Every row comes from one small tree of marks. Brackets hold a mark, then the marks that hang from it, in the order of their numbers. Every link used is in the known rows. Which tree was each row made from?
Known rows:
{k13 {k405 k280} {k604 k284}}: .01 .06 -.12 -.08 .02 -.22 .07 -.15 -.01 -.13 .29 .56 .13 .18 .22 .38
 .23 .05 -.39 -.25 .09 -.04 .21 .26
{k13 {k604 k155 k284 k757}}: .07 -.22 -.04 .01 -.13 -.05 .17 -.15 .17 -.19 -.03 -.01 .07 .01 -.06 .17
 -.04 .19 -.23 -.17 .09 -.05 .16 -.17
{k405 k280}: -.04 .02 .00 -.09 .03 .15 .02 .09 .30 .22 .47 .66 .01 -.03 .29 .00 .16
 -.13 -.38 .01 -.13 .17 -.13 .22
{k814 {k604 k13 k757}}: -.21 .23 .06 .00 -.17 .06 .01 .05 .54 .46 .15 .19 -.26 -.25 .13 -.05
 -.13 .14 -.21 -.10 -.08 .00 -.04 -.23
{k313 {k604 k13 k155 k280 k284}}: .22 -.06 .06 -.09 -.09 .10 -.07 -.04 .07 -.49 -.06 -.19 -.02 .18 -.35
 -.04 -.03 -.13 .16 .01 -.13 -.13 .03 -.35
{k280 {k405 {k757 k604}}}: -.18 .21 -.13 -.03 .17 .00 -.08 .25 .20 .33 .19 .38 -.01 -.15 .67 -.02
 .10 .03 .15 .00 -.07 .14 -.32 .36
{k313 {k604 k13 k155 k280 k757}}: .19 -.02 .06 -.10 -.13 .10 -.05 .15 .22 -.46 -.04 -.28 -.02 .06 -.33
 -.07 -.09 .16 .05 -.01 -.10 -.10 .05 -.35
{k280 k405}: -.08 .11 -.12 -.12 .17 .10 .05 .20 .33 .30 .30 .64 .02 -.24 .68 .02 .03
 -.36 .00 -.10 -.18 .11 -.25 .19
{k284 {k604 {k13 k405} k280 k313 k757}}: .15 .10 -.12 .00 .14 -.15 .02 .03 .14 .04 -.32 -.09 .11 -.02 -.23 .03
 -.11 .17 .05 -.13 .08 .03 .24 -.11
{k284 {k604 k13 k155 {k280 {k405 k757}} k313}}: .00 .06 -.19 -.04 .21 -.23 -.09 .15 -.24 -.11 -.35 -.11 .12 -.05 -.06
 -.10 -.12 -.02 .27 .07 -.01 .09 .01 .07
{k814 {k604 {k13 k405} k280}}: -.17 .39 .03 -.03 -.07 -.05 .00 .04 .22 .41 .10 .31 -.24 -.08 .12 .04
 .10 -.08 .05 -.16 -.08 -.09 .10 -.15
{k13 {k405 k280 k757} {k604 k155}}: -.14 .11 -.18 -.12 .01 -.37 -.02 .08 -.37 -.31 .30 .47 .12 .12 .15 .34
 .23 .38 -.30 -.13 .13 .03 .19 .42
{k814 {k604 k155 k280}}: -.18 .08 .05 -.03 -.11 .06 .12 .05 .04 .30 .12 .26 -.27 -.10 .11 -.08
 .12 -.12 .01 -.06 -.07 -.04 .05 -.22
{k155 {k604 k13 k280 k284 k757}}: .14 .08 .11 .07 -.30 .25 -.02 -.22 .55 .04 -.08 -.33 .01 .15 -.21 -.08
 .00 -.13 -.04 .05 -.11 .00 .15 -.31
{k280 {k405 {k13 {k604 k155 k284 k313}} k757}}: -.24 -.01 -.15 -.10 .11 -.29 -.09 .07 -.27 -.13 .14 .18 .09 -.12 .34 .08
 .01 .07 .04 .14 .04 .11 -.27 .55
{k405 k13 k280 {k757 {k604 k284}}}: -.23 .09 -.02 .06 .06 -.05 -.28 .03 -.05 .17 .33 .18 -.01 .17 .11 -.06
 .28 .39 -.22 .32 .07 .26 -.36 .58
{k313 k604}: .12 .06 .02 -.22 -.07 .26 -.01 .16 .43 -.27 .48 .57 -.09 .00 .21 .08 .00
 -.06 -.01 -.13 -.22 .04 -.09 -.05
{k284 {k604 {k13 k405} k155 k280 k313 k757}}: .16 -.04 -.14 .02 .14 -.18 .03 .04 -.18 -.11 -.45 -.28 .13 -.01 -.36 .00
 -.16 .14 .05 -.10 .12 .00 .31 -.19
{k313 {k604 k13 k280 k284}}: .21 .08 .09 -.11 -.10 .13 -.08 -.05 .38 -.35 .07 .00 -.05 .17 -.22 -.01
 .02 -.10 .16 -.03 -.16 -.09 -.03 -.27
{k280 {k405 {k13 {k604 k155 k284 k313}}}}: -.11 -.08 -.12 -.08 .14 -.12 -.02 .05 -.17 -.07 .14 .23 .09 -.13 .41 .10
 -.03 -.27 -.01 .03 -.02 .05 -.19 .39
{k814 {k604 k155 k280 k757}}: -.18 .00 .06 .01 -.16 .02 .16 .04 .14 .29 .01 .01 -.25 -.15 -.02 -.12
 .05 .15 -.13 -.05 .02 -.06 .08 -.31
{k313 {k604 k13 k284 {k757 k405}}}: .18 .01 .08 .02 -.05 .21 -.07 -.01 .23 -.32 .05 -.09 -.03 .08 -.13 -.01
 -.18 .11 .00 -.07 -.04 -.09 -.04 -.36

Write each row's tree:
.21 -.10 .10 .22 .12 .03 .04 -.14 -.37 .16 -.51 -.63 .05 .13 -.28 -.01
 -.03 -.18 .31 -.05 .12 -.18 .20 -.13 : {k757 {k604 {k13 k405} k155 k280 k284 k313}}
.15 .24 -.02 -.20 -.02 .11 -.12 .16 .29 -.31 .34 .42 -.04 .03 .09 .17
 -.07 -.07 .03 -.19 -.19 -.04 .01 -.06 : {k313 {k604 {k13 k405}}}
.02 .03 .05 .09 .18 .14 -.01 .15 -.02 .35 -.09 -.12 -.01 -.03 .33 -.08
 .11 -.21 .31 .05 .00 .01 -.14 .28 : {k757 {k604 {k280 {k405 k13}} k313}}
.14 -.08 .15 .07 -.27 .25 .01 -.26 .35 .04 -.07 -.38 .03 -.01 -.20 -.04
 -.26 -.17 -.13 .06 -.08 .01 .15 -.12 : {k155 {k604 k13 k284 k313 k757}}
-.04 .01 -.05 .03 .08 -.21 -.06 -.06 -.17 -.02 -.36 -.36 .10 .02 -.14
 -.14 .03 -.13 .25 .15 -.02 -.04 -.14 -.10 : {k604 k13 k155 {k280 {k405 k757}} k284}
-.09 .10 .02 .06 .17 .26 -.10 .18 -.23 .18 .46 .59 .00 .05 .35 -.03 .18
 -.17 -.15 .08 -.01 .17 -.22 .25 : {k757 {k405 k13 k280}}
.08 -.21 -.04 -.11 .00 -.02 -.04 .04 -.02 -.50 -.02 -.24 .02 .09 -.12
 -.07 .00 .08 -.02 .11 -.01 -.09 -.11 -.15 : {k313 {k604 k155 {k280 {k405 k13}} k284 k757}}
-.06 -.02 -.01 .08 .02 .05 -.03 -.01 -.01 .19 .00 .01 -.04 .04 .07 -.03
 .09 .25 .14 .04 .04 .10 -.13 .08 : {k405 {k757 {k604 k155 k284}}}
-.07 .17 -.01 .07 .00 .06 -.13 .15 .06 .20 .00 -.02 -.04 -.02 .07 -.05
 .02 .24 .20 .04 -.04 .12 -.14 .10 : {k405 {k757 {k604 k13 k155}}}
-.11 -.13 -.12 -.05 .11 -.15 .00 .04 -.11 -.07 .06 .07 .10 -.16 .33 .08
 -.08 -.10 -.10 .04 .04 .04 -.17 .33 : {k280 {k405 {k13 {k604 k155 k284 k313 k757}}}}
.08 .02 .09 .11 .03 .22 .17 .09 .16 .25 -.04 .03 -.01 -.02 .04 -.10 .13
 .09 .10 -.09 .07 .00 .04 -.28 : {k604 k280 {k757 k405}}
.01 .27 -.03 -.05 .10 .02 -.04 .16 .36 .25 -.04 .14 .04 -.11 .25 -.08
 .07 -.34 .24 -.01 -.19 .01 -.15 -.02 : {k604 k13 {k280 k405}}
.02 -.23 .03 .01 -.08 -.11 .07 -.13 -.13 -.20 -.06 -.24 .06 .05 -.26 .07
 .03 .13 -.06 .07 .13 .00 .06 .12 : {k405 {k13 {k604 k155 k280 k284 k313 k757}}}
.03 .08 -.07 -.04 .09 -.04 -.06 .10 -.20 .02 .09 .22 .10 -.02 -.02 .09
 -.04 -.20 -.21 -.07 -.07 .02 .08 .03 : {k604 {k13 {k405 k280}} k155}
-.10 -.12 .19 .22 -.08 -.03 .13 -.17 -.39 .22 -.44 -.63 -.18 -.08 -.36
 -.19 -.18 .04 .06 .05 .18 -.21 .16 -.42 : {k814 {k604 k13 k155 k280 k284 k313 {k757 k405}}}
.10 -.15 .07 .06 .04 -.29 .07 -.24 -.59 -.09 -.50 -.60 .13 .06 -.59 .00
 -.07 -.01 .25 .07 .15 -.13 .19 -.04 : {k604 {k13 {k405 k757}} k155 k280 k284 k313}
.03 -.20 -.02 -.02 -.02 -.19 .20 .06 -.13 -.21 -.21 -.27 .12 -.10 .04
 .09 -.03 .10 .00 -.09 .12 -.11 .17 .08 : {k13 {k604 k155 {k280 k405} k313 k757}}
-.09 -.11 .01 -.05 -.01 -.10 -.07 -.10 -.08 -.13 .37 .31 .08 .10 .05 .13
 .13 .01 -.39 .14 .05 .12 -.10 .53 : {k405 {k13 {k604 k284 k313}} k280}
.19 -.10 -.03 -.08 -.06 -.01 -.05 -.04 .03 -.48 -.04 -.20 .03 .07 -.30
 .10 -.20 .14 -.13 -.10 -.01 -.14 .11 -.32 : {k313 {k604 {k13 k405} k155 k284 k757}}
-.11 .02 .07 .09 .03 -.04 -.12 -.04 -.12 .20 .00 -.19 -.04 .09 -.10 -.08
 .18 .30 .26 .24 .11 .14 -.24 .40 : {k405 k13 {k757 {k604 k280 k284 k313}}}
-.23 -.26 .12 .17 -.03 -.01 .09 -.14 -.54 .20 -.05 -.22 -.18 -.10 -.11
 -.13 -.14 .11 -.32 .13 .21 -.07 .01 -.07 : {k814 {k604 k155 k284 k313 {k757 {k405 k13 k280}}}}
.11 -.15 -.14 -.06 .15 .05 .08 .07 -.11 -.04 -.05 .31 .05 -.08 .03 .01
 -.16 -.13 .01 -.10 -.04 .14 .11 -.01 : {k284 {k604 k155 k313}}
.11 -.13 .18 .15 -.17 .30 .05 -.22 -.09 -.01 -.08 -.40 .02 .15 -.17 -.10
 .01 -.15 .05 .14 .07 -.01 .16 -.08 : {k155 {k604 k280 k284 k313 {k757 {k405 k13}}}}
.02 .09 .08 .02 -.16 .05 -.08 -.18 .07 -.02 -.13 -.34 .06 .07 -.03 -.09
 -.04 -.30 .21 .18 -.11 .00 .03 .12 : {k155 {k604 k13 {k280 {k405 k757}} k284 k313}}
-.18 .03 .08 .05 -.08 -.28 .06 -.20 -.44 .16 -.28 -.33 -.16 -.04 -.33
 -.03 -.06 .06 .11 .02 .12 -.17 .17 -.11 : {k814 {k604 {k13 {k405 k757}} k155 k280 k284 k313}}
.10 -.32 .03 .19 .06 .18 .18 -.13 -.24 .07 -.18 -.18 .04 -.02 -.11 -.08
 -.11 .02 -.11 -.06 .15 -.04 .04 -.40 : {k604 k155 k284 {k757 k405}}
